Each row was made from one walk, in order. Every step used is in the known rows, and no mark comes twice. Write each row's walk.
In the rows, 128 means zero.
Known rows:
kodor/sudok/lemi: [137 114 122 133 143 142 131 174 125 126 123 133 111 101 119 116 135 130
 124 126 140 142 123 120 134 171 130 144 118  96 146 118 195 125 130 151
 129]
kodor/sudok/tikov/supo/nubu: [ 94 132 139 116 205 120 131 113 106 125  97 139 158 134 119 101 144 127
 138 105 131 117 140 107 134 104 113  66  88 132 142 156 151 139 137 139
 135]
bipof/lemi/sudok/tikov/supo: [111  93 172 132 101 126 115 139 164 103 128 125 172 111 115  97 135 163
 113  85 133 117 115 119 123  90 135 109 137 136 105 160 120 125 108 118
 116]
zesob/supo/tikov/sudok/lemi: [169 129 157 126  95 134 129 124 119 101 137 142  95 101 121 133 132 112
  97 121 137 130 127 134 139 172 125 134 128 154 120 112 197 119 134 120
 129]
zesob/supo/nubu/nilup: [ 86 156 109 105 134 138 135  85  96 140 125 155  76 110 115  90 149 127
 152 142 114 119 153 127 114 121  96 114  90 134 109 125  80 139 133 159
 153]
zesob/supo/nubu: [ 98 141 106 108 165 124 146  88  87 126 106 147  81 130 119 115 136 120
 144 139 123 120 152 126 118 124 109 108 117 137 102 151 116 129 132 144
 140]
kodor/sudok/tikov: [101 130 123 132 164 155 104 141 124 143 118 110 188 122 106  92 152 138
 115 117 135 131 130  84 131 119 132  96 116 114 161 146 134 122 137 137
 135]
tikov/sudok/lemi/bipof/zesob: [150 136 122 142 115 126 164 173 102  87 122 131 124 150 169 137 119 137
 117 144 140 127 101  86 130 173 149 149 122  99 128  95 131 129 127 125
 117]
gavag/lemi: [134 115 109 128 111 148  95 114 162 117 134 122 116 131 111 164 147 171
 131 133 127 143 119 137 115 113 133 140 140 119 130 144 112 143 115 147
 133]
tikov/supo/zesob: [138 145 123 121 152 115 122  97 138 138 145 141  97 145 145 164 118 118
 136  84 118 105 141 166 142 125 129 142 128 146 120 137 134 132 117 130
 125]
kodor/sudok/tikov/supo: [100 129 143 120 174 140 111 136 117 132 138 141 164 126 108 120 146 135
 116  90 133 111 135 108 136  97 138  93 107 139 141 154 143 127 131 136
 136]
zesob/bipof/lemi/sudok/tikov: [116  94 154 129  78 148 119 167 156 116 113 119 202 117 108  66 132 154
 123 138 128 153 108 109 117 115 127 120 145 112 126 150 107 107 120 135
 119]
nilup/nubu: [114 144  98 140 144 127 111  87 130 131 147 122 149 158 116 137 119 129
 134 126 125 137 127 133 102 152 137 170 154 108 144 130 151 124 129 138
 131]
nilup/nubu/supo: [112 156 118 134 150 104 129 107 127 139 140 136 112 153 109 143 113 125
 129 139 130 138 142 153 103 110 138 167 145 131 126 121 168 136 139 118
 143]
sudok/tikov/supo: [107 138 141 125 143 133 100 104 132 121 135 146 159 150 112 124 143 135
 118  78 124 108 138 152 139 104 140 133 112 163 130 163  97 128 125 137
 134]
supo/zesob: [144 150  99 134 139 132 112 101 146 144 124 110 117 139 144 137 124 119
 141 109 119 125 136 143 135 146 119 142 140 120 138 129 133 127 122 131
 125]
nubu/supo/tikov/sudok: [151 118 147 129  92 122 115 103 133 143 121 110 130 124 117 140 137 121
 107 140 137 128 144 108 131 100 130 104 114 154 141 118 195 126 134 102
 150]
zesob/bipof: [124 124 104 114 106 150 116 123 116 147 133 147 148 152 107 133 129 124
 136 141 117 139 137 132 121 134 138 157 125 116 139 138 121 102 127 159
 141]
nilup/nubu/supo/zesob/bipof: [137 177 118 123 160  94 141 128 123 148 137 155 105 159 131 146  89  92
 146 156 117 146 138 188 114 120 128 170 152 133 123 100 176 135 146 120
 133]
nubu/supo: [114 132 118 121 126 121 128 124 125 150 123 143 100 133 108 136 130 135
 123 137 131 121 150 143 126  85 134 141 125 141 123 136 137 130 129 125
 149]
nubu/supo/zesob: [139 159 119 127 146 106 132 121 136 149 120 126  82 134 138 140 114 116
 132 127 125 120 148 165 138  98 119 137 129 142 118 120 140 145 131 111
 138]
nilup/nubu/supo/tikov/sudok: [148 142 147 139 125 103 121  89 138 131 138 109 143 145 118 144 117 117
 111 147 138 142 135 117 112 124 131 134 137 142 145 101 240 133 144  95
 145]
kodor/sudok/lemi/mazop: [146 106 135 128 111 136 123 169 125 146 158 130 140 102 117 120 142 131
 119 132 133 141 110 118 150 160 123 152 134  95 133 107 197 107 121 140
 123]
kodor/sudok/lemi/bipof: [118 117 116 136 175 136 146 206  94 101 116 138 111 140 137 143 124 124
 108 137 136 141 109 109 135 150 135 134 114  87 138 120 135 121 127 148
 130]
zesob/bipof/lemi/mazop: [157  80 129 104  34 150 113 154 152 124 154 121 166 131 121 119 126 143
 129 152 118 152 116 131 136 101 128 165 145 106 106 123 134  92 112 141
 124]
supo/zesob/bipof/lemi/sudok: [148  98 138 128  90 130 142 155 163 133 123 119 130 108 143 108 110 125
 143 141 120 152 114 123 119 138 115 134 160  95 112 122 150 113 114 127
 111]
lemi/bipof: [101 122  97 134 152 142 124 139 101 124 127 128 132 180 130 152 125 134
 113 133 121 131 124 111 124 107 138 136 127 108 129 140  57 114 119 141
 134]
bipof/lemi/sudok: [123  74 136 139  87 139 124 133 167 121 123  98 138  99 118 104 134 169
 128 127 134 138 115  93 110 124 124 128 154  96 117 145 140 114 104 126
 119]
nilup/nubu/supo/tikov/sudok/kodor: [138 138 152 145 121 100 120 112 140 133 117 105 178 122 118 144 109 100
 116 134 148 142 133 154 124 136 140 118 131 160 168  97 214 128 147 109
 133]
bipof/zesob/supo/nubu/nilup: [109 155 101 108 128 130 154  88  97 142 126 142  76 102 141  90 139 117
 173 156 113 103 147 111 117 136  98 116  94 128 116 106  49 152 140 140
 132]
kodor/sudok/lemi/bipof/zesob/supo: [120 138 120 125 187 128 181 216  67  98 133 154  76 109 153 141 112 107
 120 157 131 117 116  98 130 146 144 122 126 103  98 105  93 136 143 119
 113]
nubu/nilup: [105 133 105 125  91 156 100  97 138 156 146 128 121 119 112 109 153 146
 139 123 118 122 135 124 122 128 118 151 101 118 149 119  79 124 122 162
 151]
nilup/nubu/supo/tikov: [144 136 125 142 137 103 112  92 147 140 130 105 124 150 114 153 108  92
 128 144 128 140 140 168 122 123 129 143 150 144 148 118 156 140 145  95
 134]
tikov/sudok/kodor: [116 123 128 134 104 142 117 121 132 136 119 117 179 113 120 125 138 145
 117 111 144 126 130 111 129 151 140 117 109 138 157 126 178 103 124 158
 137]
nubu/supo/zesob/bipof: [142 156 122 112 133 112 140 140 123 157 121 155  93 143 133 138 110  99
 142 151 118 136 149 177 136 101 125 146 128 141 118 118 146 128 137 128
 142]
kodor/sudok/lemi/bipof/zesob: [136 121 111 142 168 130 163 211  99 109 118 123 114 129 161 139 114 114
 129 152 137 132 106  91 135 162 142 135 119  81 141 100 105 139 137 123
 108]

Write each row's walk:
[134 130 109 127 150 131 142 134  91 118 133 115 108 146 153 168 110  86
 123 155 117 110 126 113 140 124 136 112 139 137 113 126   4 134 140  92
 110]	lemi/bipof/zesob/supo/tikov
[145 114 153 137  95 116 116 125 144 142 103 105 164  99 119 138 128 112
 111 128 149 132 141 145 144 119 132  92 105 170 161 115 182 124 137 115
 141]	nubu/supo/tikov/sudok/kodor
[121 126  89 138 144 135 140 138 102 124 124 110 131 166 157 151 117 129
 136 145 123 119 120  95 127 127 148 140 132  99 135 124  26 131 128 119
 118]	lemi/bipof/zesob
[185 130 148 130  92 125 144 124 118 102 139 129 105  91 147 132 120 104
 116 140 139 118 126 115 143 191 135 136 135 150 124  95 166 137 141  97
 112]	bipof/zesob/supo/tikov/sudok/lemi
[143 137 127 107 136 120 131 116 122 140 147 167 106 153 136 162 112 105
 146 108 109 119 138 177 137 124 131 147 123 146 117 133 133 120 124 142
 130]	tikov/supo/zesob/bipof
[100 149  94 116 188 117 182 126  58 106 102 133  80 160 161 135 116 112
 152 166 120 112 135  99 121 119 121  99 122 120  95 131  21 144 139 119
 119]	lemi/bipof/zesob/supo/nubu
[ 97 138 119 106 130 125 126  69 119 137 126 154  99 135 124 112 143 138
 162 111 114 110 148 143 124 116 102 127  70 137 132 131  98 142 123 160
 150]	tikov/supo/nubu/nilup
[103 141  99 122 161 132 158 150  72 116 141 139  97 151 148 155 116 115
 122 150 119 108 128 103 124 109 145 133 137 124  94 127   8 128 130 115
 121]	lemi/bipof/zesob/supo
[ 89 113 160 137 145 124 115 107 129 149 141 143 175 127  99 108 149 154
 115  83 127 110 119 129 129 113 136 108 125 147 125 166 110 119 114 128
 127]	lemi/sudok/tikov/supo
[104 143 133 118 171 116 120  83 118 109  97 142 144 158 122 110 139 126
 143  94 124 117 142 146 138 110 115  99  95 157 134 165 105 142 133 139
 132]	sudok/tikov/supo/nubu
[130 166 137 126 160 119 105 103 142 123 132 137 143 149 139 130 126 117
 127  71 118 108 135 173 152 117 127 126 121 162 130 148 103 140 124 122
 120]	sudok/tikov/supo/zesob
[140  91 145 135  94 121 143 176 173 131 101 113 164  85 144 106 100 115
 150 130 131 152 112 157 132 151 119 123 147 117 131 116 134 110 115 141
 100]	supo/zesob/bipof/lemi/sudok/kodor
[148 132 137 134  93 137 130 131 133 107 133 137 118 120 129 115 138 155
 110 116 143 136 121 115 128 180 136 158 120 118 135 112 231 115 121 150
 138]	tikov/sudok/lemi
[163 118 149 129  61 134 122 136 132 123 162 129 150 122 123 121 147 156
 103 119 137 139 108 114 141 166 129 166 132 117 121 103 225  99 114 139
 132]	tikov/sudok/lemi/mazop
[124 135 168 140 153 113 108 118 169 128 139 134 126 118 127 154 147 156
 128  89 123 123 102 168 130 105 118 100 145 150 116 156 116 158 116 116
 110]	gavag/lemi/sudok/tikov/supo/zesob
[159 109 130 133  94 145  98  77 145 134 128  94 161 132 122 133 144 132
 110 127 135 132 132  86 129 149 127 112 123 130 161 126 176 107 123 118
 138]	supo/tikov/sudok
[134 122 171 135 127 112 124 142 178 104 122 112 149 107 147  99 121 145
 124  77 127 119 115 141 138 102 118 103 144 138 103 146 135 139 112 104
 103]	bipof/lemi/sudok/tikov/supo/zesob
[120 136 107 118 146 134 146 158 105  92 145 142  70 141 144 188 126 147
 129 163 120 122 110 116 113  92 141 120 146 124  84 134  16 159 129 118
 116]	gavag/lemi/bipof/zesob/supo
[112  94 152 142  93 142 111 145 170 111 112  94 188 106 117  70 139 169
 116 116 136 143 111  96 118 116 124 111 149 109 126 155 106 122 115 120
 114]	bipof/lemi/sudok/tikov
[115  95 131 141 116 139 110 117 161 145 140 119 123 109 101 148 156 179
 128 138 128 144 101 114 104 124 125 118 150 104 124 151 133 135 108 139
 129]	gavag/lemi/sudok
[133 137 133 137 119 134 146 171 106  84 123 140 120 159 143 137 128 145
  95 129 140 141 107 102 128 150 140 151 115 107 125 113 163 114 119 145
 133]	tikov/sudok/lemi/bipof
[ 99 138  98 120 118 140 118  79 127 147 110 124 111 134 123  87 153 138
 164 139 117 132 142 118 121 133  92 127  84 113 148 122  93 138 128 165
 148]	supo/nubu/nilup
[149 104 156 121  99 105 159 177 158 139 116 133 102 103 137 107 102 128
 138 160 126 146 129 148 121  88 115 127 149 117  95 115 177 131 123 110
 123]	nubu/supo/zesob/bipof/lemi/sudok
[143 122 153 133 100 134 124 165 171 122 114 111 179 116 140  73 120 133
 131 129 123 153 108 134 127 129 115 115 153 113 124 132 128 120 122 120
 105]	supo/zesob/bipof/lemi/sudok/tikov
[148 103 135 141  90 138 102 102 147 137 111  88 193 108 123 133 136 114
 116 115 143 134 128 121 143 158 132 106 114 151 180 122 163 106 127 132
 128]	supo/tikov/sudok/kodor
[155 118 116 125 119 134 124  94 119 138 138 110 108 108 135 145 123  95
 137 142 119 109 141 123 138 150 133 121 145 150 127 128  58 136 139  95
 113]	bipof/zesob/supo/tikov
[128 138 104 119 129 137 142 113 100 139 149 137  95 112 132 131 127 123
 140 139 121 101 143 115 121 135 139 137 143 137 104 126  73 134 133 117
 121]	bipof/zesob/supo
[134 185 118 137 168  90 133 113 137 143 134 126  94 149 136 148  98 101
 138 133 125 136 142 176 116 121 124 160 153 133 124 106 180 147 142 106
 130]	nilup/nubu/supo/zesob
[147 117 127 130 114 121 107 105 143 150 112 109 108 127 114 147 125 100
 123 137 128 131 150 154 142 101 123 125 123 150 145 133 120 135 134 100
 140]	nubu/supo/tikov
[160 124 133 123 104 138 133  88 112 133 148 109 131 104 139 136 134 119
 119 145 130 106 136  73 127 148 132 103 138 148 123 112 136 126 139  92
 124]	bipof/zesob/supo/tikov/sudok
[133 147 115 128 149 125 170 183  79  92 134 156  72 136 156 147 105 110
 122 146 125 116 115 143 136 153 145 162 135 125  90 112  37 140 134 120
 109]	sudok/lemi/bipof/zesob/supo
[105  84 137 149 111 129 111 136 170 148 119 114 157  85 100 149 147 167
 135 127 138 145 102 150 117 139 133 101 143 125 143 151 110 134 111 152
 117]	gavag/lemi/sudok/kodor
[127 149 144 109 186 130 127 157 116 139 135 158 159 134 133 124 127 104
 132 106 119 122 133 149 147 109 130 104 112 141 139 133 151 125 140 136
 125]	kodor/sudok/tikov/supo/zesob/bipof
